Known rows, with every step that occurs
naki-tabop-bira-rufub: .25; -.31; -.01; -.09; .00; .04; .21; -.14; -.30; -.09; -.18; -.01; -.14; .42; -.14; -.29; .28; -.18; .17; -.12; -.08; -.32; -.20; .23
gufebu-tabop-bira-rufub-gupim: .25; -.16; .04; -.19; -.12; .07; .11; -.25; -.30; -.13; -.17; -.05; -.03; .47; -.47; -.10; .28; -.22; -.07; .08; -.21; -.27; -.26; .05
vunumas-bira-rufub: .22; -.29; -.18; -.19; .02; .14; .01; -.22; -.35; -.03; .06; -.09; -.15; .14; -.05; -.44; .25; .05; .09; .20; -.03; -.41; .18; .24
rufub-gufebu-vunumas-naki-tabop-bira: .08; -.45; .17; -.12; .03; .09; .09; -.19; -.17; -.31; -.22; .29; -.01; .28; -.08; -.36; .08; -.40; .58; -.34; -.26; .00; -.05; .21
vunumas-gufebu-tabop-bira: .44; -.12; .22; -.15; -.03; .17; .18; -.13; -.20; -.09; .07; -.01; .17; .48; -.01; -.10; -.06; -.25; .01; -.04; -.21; -.17; -.12; .03
gupim-vunumas-naki-tabop-bira: .03; -.42; .17; -.12; -.02; .14; .12; -.08; -.13; -.04; -.19; .05; .17; .16; -.12; -.47; .06; -.35; .28; -.38; .09; -.25; -.33; .20
tabop-naki: .21; -.22; .03; -.30; .08; .19; .07; -.13; .11; -.02; .16; -.02; -.03; .26; -.01; -.41; .27; -.04; .15; -.07; -.20; -.40; .24; .18
bira-rufub-gupim-vunumas-gufebu-tabop: .24; -.27; .21; -.20; -.11; .40; .14; -.31; -.16; .06; -.26; -.15; .15; .27; -.44; -.20; .22; -.08; .19; .01; -.11; -.06; -.17; -.16
naki-tabop-bira-rufub-gufebu-vunumas: .21; -.44; .05; -.09; -.04; .11; .09; -.35; -.26; -.23; -.31; .22; -.11; .42; -.20; -.23; .30; -.31; .49; -.21; -.26; -.13; -.01; .10
gufebu-vunumas-bira: .09; -.30; -.04; -.33; -.01; .15; -.02; -.29; -.19; -.07; .08; .01; -.05; .17; .10; -.57; .09; .08; .22; .19; -.35; -.26; .17; .11
bira-rufub-gufebu-vunumas-naki: .01; -.38; .14; -.12; .09; .22; -.10; -.26; -.21; -.24; -.14; .13; -.03; -.03; -.21; -.25; .33; -.11; .67; -.03; -.25; .03; .28; .22
gufebu-vunumas-bira-rufub-naki-tabop: .02; -.50; -.06; -.15; -.03; .44; -.02; -.45; -.30; -.01; -.08; .01; -.16; .38; .04; -.45; .09; -.04; .49; .07; -.17; -.34; .14; .21
gupim-tabop-bira: .14; -.08; .03; -.32; -.04; .02; .13; .01; -.21; .06; .17; .02; .12; .25; -.06; -.24; .06; -.17; -.10; .15; -.04; -.38; -.03; -.09
gufebu-tabop-naki: .19; -.10; .07; -.25; -.03; .36; .16; -.18; .13; -.03; .22; .03; .05; .41; -.15; -.19; .13; -.06; .05; -.14; -.16; -.41; .19; .20
gufebu-vunumas-naki-tabop-bira: .00; -.32; .24; -.19; .08; .10; .10; -.11; -.20; -.21; -.15; .10; .00; .30; -.03; -.44; .06; -.22; .47; -.17; -.33; -.09; -.25; .30
vunumas-naki: .01; -.23; .14; -.22; .11; .06; .06; -.01; -.09; -.10; .11; -.02; .04; -.02; -.03; -.43; .15; -.01; .30; -.03; -.06; -.15; .10; .27
gufebu-tabop-bira: .22; -.12; .08; -.19; -.08; .08; .15; -.15; -.14; -.08; .10; .05; .11; .40; -.13; -.12; .01; -.20; -.13; -.05; -.10; -.36; -.10; .12
naki-tabop-bira-rufub-gupim: .24; -.36; .00; -.20; -.06; -.03; .20; -.19; -.29; -.11; -.35; -.02; -.21; .50; -.35; -.38; .39; -.19; .13; -.06; -.19; -.20; -.35; .08
tabop-bira-rufub: .26; -.24; .01; -.13; .04; .00; .00; -.17; -.31; -.09; -.06; -.08; -.04; .25; -.13; -.23; .32; -.15; .06; .10; -.12; -.37; -.08; .18
tabop-bira: .24; -.22; .04; -.23; .02; -.09; .07; -.12; -.17; -.08; .05; .00; .04; .28; .03; -.36; .16; -.19; -.02; .01; -.15; -.32; -.06; .09
naki-tabop-bira-rufub-gufebu: .32; -.43; -.05; -.04; -.04; .03; .18; -.23; -.26; -.18; -.27; .20; -.14; .41; -.20; -.22; .31; -.35; .29; -.28; -.01; -.23; .01; .15
bira-rufub: .15; -.24; .00; -.20; .06; .12; .08; -.14; -.20; -.01; .00; -.12; -.09; .11; -.14; -.29; .35; .08; .21; .13; -.07; -.27; .14; .17
vunumas-gufebu-tabop-bira-rufub: .45; -.12; .17; -.06; .02; .26; .12; -.17; -.35; -.12; -.01; -.09; .08; .46; -.15; .01; .11; -.24; .09; .05; -.18; -.22; -.13; .11
gupim-vunumas-bira: .12; -.38; -.11; -.25; -.07; .18; .01; -.28; -.13; .11; .03; -.03; .11; .02; .00; -.61; .08; -.03; .02; .01; .08; -.42; .09; .01

Rows
.13; -.38; .15; -.06; .08; .11; -.16; -.26; -.34; -.33; -.16; .16; .00; .11; -.21; -.17; .28; -.38; .53; -.04; -.29; -.07; .08; .25
tabop-bira-rufub-gufebu-vunumas-naki
.13; -.14; .02; -.42; -.09; -.07; .13; -.04; -.20; .01; -.01; -.01; .06; .31; -.25; -.33; .17; -.22; -.15; .19; -.15; -.24; -.16; -.24
rufub-gupim-tabop-bira
.18; -.39; .02; -.20; -.09; .02; -.05; -.30; -.25; .01; -.34; -.10; .06; .21; -.40; -.39; .40; -.27; .03; .03; -.09; -.30; -.30; -.09
tabop-bira-rufub-gupim-vunumas
.10; -.35; -.10; -.33; -.02; .15; -.07; -.39; -.35; -.11; -.18; -.09; -.20; .23; -.23; -.55; .38; .06; .26; .32; -.43; -.20; .03; .07
gufebu-vunumas-bira-rufub-gupim
.03; -.34; .19; -.09; .10; .19; .06; -.16; -.35; -.23; -.23; .01; -.08; .28; -.17; -.30; .22; -.21; .56; -.08; -.30; -.14; -.28; .38
gufebu-vunumas-naki-tabop-bira-rufub
.24; -.21; -.03; -.17; -.07; .08; .06; -.13; -.32; -.07; .00; .14; .04; .21; -.24; -.04; .26; -.33; .07; .07; .05; -.32; .15; -.08
gupim-tabop-bira-rufub-gufebu
-.03; -.44; .19; -.20; .03; .19; .14; -.18; -.04; -.23; -.18; .26; -.03; .13; -.10; -.42; .13; -.15; .73; -.33; -.22; .12; .16; .16
rufub-gufebu-vunumas-naki-tabop
.26; -.13; .04; -.09; -.06; .18; .09; -.21; -.29; -.10; .02; -.04; .04; .42; -.28; .00; .17; -.18; -.06; .04; -.08; -.40; -.13; .20
gufebu-tabop-bira-rufub
.09; -.37; .09; -.27; .00; .08; .03; -.29; .01; -.14; -.08; .18; .01; .12; -.05; -.36; .21; -.05; .45; -.06; -.31; -.02; .34; -.07
rufub-gufebu-vunumas
-.08; -.26; .25; -.27; .12; .15; -.02; -.11; -.08; -.14; .03; -.01; .04; -.01; -.02; -.43; .14; .04; .50; .06; -.34; -.03; .09; .22
gufebu-vunumas-naki
.14; -.32; .10; -.04; .10; .11; .13; -.04; -.35; -.17; -.14; .00; -.10; .28; -.18; -.30; .22; -.25; .35; -.17; -.02; -.24; -.25; .44
vunumas-naki-tabop-bira-rufub
-.01; -.46; .16; -.10; .06; .27; .08; -.23; -.19; -.25; -.26; .19; -.12; .11; -.24; -.30; .29; -.13; .81; -.24; -.20; .07; .14; .28
bira-rufub-gufebu-vunumas-naki-tabop
.31; -.11; .22; -.23; .00; .27; .22; -.12; -.08; -.02; .11; -.04; .13; .33; -.02; -.17; -.02; .00; .16; -.01; -.16; -.08; .10; .00
vunumas-gufebu-tabop
.12; -.32; .12; -.13; .08; .02; .20; .00; -.20; -.16; -.06; .07; -.03; .28; -.02; -.42; .07; -.26; .27; -.26; -.06; -.20; -.24; .33
vunumas-naki-tabop-bira
.26; -.41; .18; -.23; -.01; .23; .03; -.25; -.18; .08; -.32; -.20; .07; .13; -.30; -.41; .38; -.07; .32; .07; -.15; -.03; -.11; -.21
bira-rufub-gupim-vunumas-gufebu
.21; -.51; -.20; -.11; -.12; .24; -.07; -.40; -.25; .00; -.15; .08; .03; .01; -.19; -.42; .28; -.19; .21; -.09; .19; -.37; .28; .01
gupim-vunumas-bira-rufub-gufebu
.12; -.30; -.08; -.23; .02; .24; -.09; -.35; -.34; -.08; -.02; -.07; -.13; .15; -.05; -.45; .26; .08; .29; .28; -.30; -.32; .15; .20
gufebu-vunumas-bira-rufub
.21; -.24; .02; -.10; -.10; .25; .14; -.29; -.14; -.11; -.03; .15; .02; .25; -.35; .00; .24; -.12; .19; -.11; .03; -.20; .28; .10
bira-rufub-gufebu-tabop
.06; -.36; .02; -.11; .03; .27; -.07; -.26; -.17; .06; .04; -.11; -.05; .19; -.03; -.22; .23; -.04; .27; .11; .02; -.34; .25; .13
bira-rufub-naki
.38; -.39; .16; -.17; -.02; .12; -.02; -.27; -.31; -.02; -.37; -.16; .11; .26; -.29; -.34; .34; -.32; .17; .05; -.19; -.12; -.30; -.19
tabop-bira-rufub-gupim-vunumas-gufebu
.21; -.17; -.22; -.39; -.05; .36; .03; -.21; -.24; .03; .11; -.06; -.16; .32; -.30; -.42; .38; -.08; .01; .28; -.15; -.50; .16; .03
vunumas-bira-rufub-gupim-tabop-naki
-.07; -.35; .16; -.21; .04; .19; .00; -.08; -.01; .03; -.02; -.05; .23; -.14; -.11; -.49; .12; -.08; .31; -.14; .09; -.20; .00; .13
gupim-vunumas-naki
.16; -.39; -.17; -.11; -.01; .31; -.12; -.36; -.33; .04; .12; -.08; -.11; .21; .06; -.36; .15; -.07; .15; .20; .06; -.47; .28; .22
vunumas-bira-rufub-naki
.17; -.25; .05; -.01; -.08; .32; -.04; -.32; -.27; -.02; .06; -.02; .08; .49; -.17; .06; .04; -.30; .02; .04; .02; -.46; -.02; .18
gufebu-tabop-bira-rufub-naki
.16; -.41; -.09; -.28; -.06; .13; -.05; -.37; -.16; -.16; .01; .22; -.06; .15; .05; -.49; .13; -.09; .32; .02; -.27; -.17; .39; .02
rufub-gufebu-vunumas-bira
.06; -.43; .14; -.03; .01; .23; .09; -.13; -.28; -.05; -.28; -.03; .08; .15; -.27; -.38; .21; -.31; .35; -.28; .12; -.30; -.36; .28
gupim-vunumas-naki-tabop-bira-rufub
.09; -.23; .03; -.16; -.05; .26; -.06; -.16; -.34; .11; .14; -.06; .08; .30; -.09; -.07; .11; -.27; .05; .23; .07; -.48; .06; -.03
gupim-tabop-bira-rufub-naki
.03; -.43; .06; -.19; -.02; .22; .17; -.21; .01; .08; .00; .03; -.04; .35; .09; -.40; .04; -.06; .32; -.20; .03; -.27; .13; .07
rufub-naki-tabop
.02; -.46; .18; -.20; -.07; .04; .12; -.11; -.13; -.07; -.37; .03; .10; .25; -.32; -.55; .16; -.37; .24; -.33; -.02; -.11; -.47; .05
rufub-gupim-vunumas-naki-tabop-bira
.16; -.10; .00; -.23; -.02; .11; .09; -.06; -.34; .03; .08; -.06; .04; .22; -.20; -.12; .22; -.16; -.02; .24; -.01; -.42; -.05; .00
gupim-tabop-bira-rufub
.24; -.38; .05; -.11; .00; .06; -.09; -.35; -.29; -.23; -.19; .15; -.04; .26; -.17; -.18; .32; -.31; .37; .02; -.34; -.16; .13; .05
tabop-bira-rufub-gufebu-vunumas
.38; -.26; .20; .02; -.02; .40; -.01; -.30; -.32; -.04; .03; -.07; .12; .55; -.04; .09; -.02; -.35; .16; .04; -.08; -.29; -.02; .10
vunumas-gufebu-tabop-bira-rufub-naki
-.10; -.33; .24; -.24; .08; .22; .16; -.10; -.07; -.13; -.10; .06; -.03; .15; -.04; -.50; .10; .02; .62; -.17; -.28; .00; -.04; .27
gufebu-vunumas-naki-tabop
.12; -.13; -.01; -.40; -.01; .30; .10; -.12; -.08; .05; .03; -.09; -.09; .29; -.40; -.27; .45; -.06; .14; .20; -.21; -.35; .12; -.06
bira-rufub-gupim-tabop-naki
.14; -.43; .05; -.13; -.03; .11; .11; -.21; -.12; .01; -.05; .07; -.01; .50; .10; -.34; .00; -.30; .16; -.21; .00; -.36; -.08; .11
rufub-naki-tabop-bira
.13; -.47; -.18; -.08; -.03; .36; .05; -.33; -.31; .05; -.02; -.01; -.18; .37; .04; -.43; .11; -.08; .28; -.03; .11; -.44; .15; .24
vunumas-bira-rufub-naki-tabop
